Each row was made from one walk, in order. Every step used is in the known rows, and no mark comes twice. Write each row's walk.
In the rows, 128 means zero.
Known rows:
Z-W: 118,111,129,159,123,79,108,134,126,93,90,96,139,120,123,140,146,151,114,91
K-V-Z-Y-J-F-H: 119,122,87,142,120,111,103,108,105,96,159,109,82,132,103,203,156,188,169,62
Z-Y-J-F: 130,139,119,156,127,102,130,109,98,110,154,122,113,92,119,155,158,209,169,99
W-J-F: 112,147,120,136,134,117,144,106,103,120,200,121,113,136,132,151,140,193,158,90
Z-W-J-F: 105,127,124,150,125,89,125,104,83,105,189,99,118,117,132,141,152,182,141,66
V-J-F-Z-Y-H: 150,117,101,177,105,102,90,103,67,68,121,146,115,109,121,127,151,178,142,151
Y-J-F: 122,157,118,138,143,118,150,119,124,125,157,114,111,111,131,151,152,225,178,79
H-Y: 124,138,135,161,146,133,140,105,143,90,99,145,149,135,135,135,135,133,119,140
Z-Y-J-F-H: 114,144,105,156,134,93,108,113,85,100,164,118,104,134,125,185,166,225,158,61
F-Z: 119,151,126,154,131,105,111,121,122,101,94,115,109,158,111,124,98,205,126,109
J-F-H-Y-Z-W: 111,107,141,190,125,89,115,84,70,66,104,123,131,135,123,126,138,179,131,75
K-V-J-F: 115,122,91,135,134,135,113,138,163,109,135,166,94,129,134,135,137,166,168,90
J-F: 124,138,120,146,124,112,136,128,134,113,150,128,115,147,125,121,133,199,162,91
Y-J-F-Z-W: 100,139,123,163,120,79,103,110,82,96,124,78,101,109,118,124,130,240,142,55
V-J: 115,139,109,152,147,124,109,161,153,103,108,157,114,120,147,144,137,153,123,142
W-J: 116,147,125,134,147,116,140,109,113,119,163,115,131,132,132,179,139,157,129,111
W-J-F-H: 98,151,106,140,142,106,121,111,92,108,209,117,104,174,138,177,152,208,150,48
J-F-Z-W: 103,125,126,169,108,74,93,117,90,89,117,93,104,135,113,96,113,213,129,65

Write each row's walk:
86,127,116,165,128,111,109,92,65,65,187,103,111,142,137,163,156,147,114,84
V-Z-W-J-F-H-Y
161,117,114,173,98,94,108,82,63,74,118,120,128,128,103,126,148,183,150,131
J-F-Z-Y-H
113,138,100,155,123,100,104,122,80,90,174,103,84,130,112,188,160,208,156,83
V-Z-Y-J-F-H
115,142,139,170,149,127,147,66,66,85,158,146,125,153,133,157,129,193,147,96
W-J-F-H-Y-Z
106,142,119,161,141,126,125,101,114,80,150,144,124,170,142,141,147,177,135,78
J-F-H-Y
120,116,145,164,134,87,130,90,72,100,126,101,138,106,119,167,137,163,125,102
Y-Z-W-J
101,125,124,162,130,83,114,93,54,91,174,106,112,149,129,166,145,212,148,38
Y-Z-W-J-F-H
96,109,101,162,113,92,75,124,114,83,105,120,89,122,120,112,115,188,135,62
K-V-J-F-Z-W
87,133,122,164,139,105,113,83,72,73,181,120,130,147,144,155,163,163,118,58
Z-W-J-F-H-Y
90,131,110,147,129,83,103,110,74,97,196,100,110,156,138,171,162,199,136,30
Z-W-J-F-H
104,162,122,146,129,109,123,97,83,109,181,112,93,152,119,125,103,230,147,81
W-J-F-Z
151,124,115,165,105,97,113,66,39,81,158,113,127,119,108,149,154,181,148,129
W-J-F-Z-Y-H
111,165,121,152,165,131,134,98,113,96,124,125,135,126,145,196,162,184,134,90
F-H-Y-J
118,161,126,151,150,137,157,94,115,107,150,130,124,106,138,141,152,201,165,101
H-Y-J-F
96,135,129,157,129,81,102,97,70,94,139,84,118,124,122,151,124,181,106,85
F-Z-W-J
116,113,99,169,109,106,77,115,106,82,117,157,84,121,100,128,110,179,143,110
K-V-J-F-Z-Y
115,118,137,162,127,89,138,87,65,102,167,109,119,110,122,140,137,196,152,78
Y-Z-W-J-F
91,110,102,149,126,121,109,78,90,72,174,106,107,148,125,173,153,127,128,62
K-V-Z-W-J-F-H-Y
126,149,126,165,136,94,108,103,86,102,103,107,113,94,104,169,130,210,135,124
F-Z-Y-J
119,119,93,132,144,137,108,146,182,106,90,163,110,124,134,161,135,127,142,115
K-V-J
108,172,127,159,141,127,133,87,95,100,135,119,103,127,126,118,115,239,155,93
H-Y-J-F-Z
